Each row comes from the steps of one walk. Every step used is in the known rows, and no mark comes twice. Write the walk behind each row, first mark first.
Known rows
tido > sobokil: [1 4 25 -44 3 0 5 -8 -12 18 -18 -2 13 -3 -27 -5 26 3 -7 7 1]
sobokil > tido > korima > nefeg: [-4 12 -42 12 4 -4 25 -10 8 2 -1 -1 -31 -11 23 0 21 6 -7 4 -1]
pino > gefakiz: [-1 -6 34 -31 1 -11 16 -5 -8 -1 2 -4 33 2 -20 1 0 1 -4 -7 3]
fulir > nefeg > sobokil > tido: [-3 -4 0 1 0 20 -2 19 -5 20 -4 -2 26 9 18 -2 -24 -12 -21 11 7]
sobokil > tido > korima: [-7 15 -23 -3 3 2 21 -3 -1 -1 0 -1 -20 -7 -9 -9 14 10 -2 -7 -3]
tido > korima > nefeg: [0 1 -22 -9 4 -19 22 -17 0 7 -18 -7 -19 -18 19 -3 16 7 -9 5 -1]
fulir > nefeg > pino > gefakiz > sobokil > tido: [6 -5 23 15 0 -5 -23 17 5 -22 27 8 14 6 -19 5 -26 -5 -2 -12 -3]
pino > gefakiz > sobokil > tido > pofan: [-5 0 9 1 -1 3 -5 4 2 -13 19 6 18 11 -34 -1 10 0 27 -5 4]
sobokil > tido: [-6 10 1 -5 -2 7 11 -4 1 8 4 -3 9 1 -16 -2 4 2 -6 4 0]
korima > nefeg > pino > gefakiz > sobokil: [15 -11 16 5 -2 -28 -5 -13 9 -15 1 6 5 -3 6 12 -1 -6 1 -3 0]
fulir > nefeg > pino > gefakiz > sobokil: [10 -16 40 -4 -1 -18 -28 9 -4 -17 9 2 28 1 -21 1 -28 -5 -2 -13 -3]
fulir > nefeg > sobokil > tido > korima: [-6 2 -24 3 6 15 6 22 -8 11 -8 -1 1 0 22 -9 -10 -3 -18 0 4]
fulir > nefeg: [-2 -10 28 -20 1 -6 -10 2 -10 15 -6 -11 29 -6 -13 -7 -24 -1 -15 8 -2]
gefakiz > sobokil > tido > pino: [-2 1 6 10 -3 -4 -11 -1 7 5 -9 -3 -12 4 -11 -2 -17 9 14 -6 -10]
nefeg > sobokil: [2 -5 12 -25 -2 5 12 -3 -11 24 -27 -6 29 2 7 -4 -5 -8 -12 8 6]
fulir > nefeg > sobokil > tido > pofan: [-4 -1 4 9 1 26 -6 21 -8 18 1 -6 24 2 8 -2 -1 -12 -6 7 13]
pino > gefakiz > sobokil: [1 -14 25 -28 -2 -20 -6 -6 -3 -7 -1 3 31 11 -35 -5 -16 0 10 -1 -3]
korima > nefeg > sobokil > tido: [2 4 -25 9 -1 11 19 -2 8 21 -11 0 1 3 43 10 4 -15 -17 18 9]
pofan > gefakiz > sobokil > tido: [-1 -1 3 4 -6 8 -34 -6 0 -11 12 3 -16 6 -14 -2 -17 10 9 10 -13]

Write each row's walk
[-4 -3 8 -7 -1 -6 -2 2 6 -12 15 9 20 17 -28 -1 -11 0 11 -3 -2] -> pino > gefakiz > sobokil > tido
[-3 1 -8 -3 -5 -4 -9 -4 6 3 1 5 7 11 -27 -8 -13 -1 9 10 -5] -> gefakiz > sobokil > tido
[0 1 -39 24 -1 -4 -20 -10 8 -17 6 4 -59 -6 24 0 1 15 8 10 -14] -> pofan > gefakiz > sobokil > tido > korima > nefeg
[12 -6 -8 6 3 -30 5 -10 6 -24 -3 7 -23 -10 13 5 12 3 4 -14 -3] -> tido > korima > nefeg > pino > gefakiz > sobokil
[-6 6 -30 0 1 -10 0 -3 4 -7 -3 6 -19 3 -23 -16 -2 10 11 0 -8] -> gefakiz > sobokil > tido > korima
[-5 10 14 9 -3 24 -17 -5 -10 -8 19 -9 -22 -9 -10 3 21 12 12 -2 -2] -> sobokil > tido > pofan > gefakiz
[5 14 -18 24 6 -6 27 -3 9 -26 18 5 -35 -15 30 16 33 1 -6 -21 4] -> sobokil > tido > korima > nefeg > pino > gefakiz
[-2 -1 -35 12 4 -17 16 -3 13 -18 12 12 -23 5 9 1 6 4 10 -2 -3] -> pino > gefakiz > sobokil > tido > korima > nefeg
[-3 8 -5 2 -1 27 8 6 -5 17 -6 -3 16 2 7 0 20 -9 4 4 13] -> nefeg > sobokil > tido > pofan
[1 -10 24 -8 -6 -1 -39 -12 -12 -7 -1 -6 -8 -6 -26 -7 1 13 24 7 -8] -> tido > pofan > gefakiz > sobokil
[-2 -5 13 16 -1 37 -32 19 -15 4 11 -8 -5 -2 23 4 -5 -1 -3 5 4] -> fulir > nefeg > sobokil > tido > pofan > gefakiz
[-2 -6 27 8 5 18 4 31 -5 9 2 -6 18 7 33 11 -23 -4 -10 -22 3] -> fulir > nefeg > sobokil > tido > pino > gefakiz
[6 3 18 10 -3 -7 -7 2 7 -24 20 10 5 7 -21 7 -3 -3 7 -15 -1] -> nefeg > pino > gefakiz > sobokil > tido
[7 -7 -6 -9 -1 -1 15 -10 -1 28 -28 -6 14 -4 39 6 1 -13 -18 20 8] -> korima > nefeg > sobokil
[7 9 -41 32 0 -15 1 -9 16 -15 1 8 -50 -11 17 2 14 2 2 0 -5] -> gefakiz > sobokil > tido > korima > nefeg > pino
[-4 4 -5 4 -4 4 -14 -4 3 1 4 2 5 4 -35 -8 9 1 23 7 2] -> gefakiz > sobokil > tido > pofan
[4 -3 -32 -7 4 -6 26 -9 -3 19 -32 -4 -13 -10 43 -2 13 -4 -15 9 5] -> tido > korima > nefeg > sobokil
[-1 5 -7 -6 -2 19 14 3 -3 19 -11 0 19 8 11 0 -1 -11 -12 7 7] -> nefeg > sobokil > tido
[-5 7 26 2 3 6 15 6 1 -4 10 -6 1 1 3 10 2 7 6 -28 -3] -> sobokil > tido > pino > gefakiz
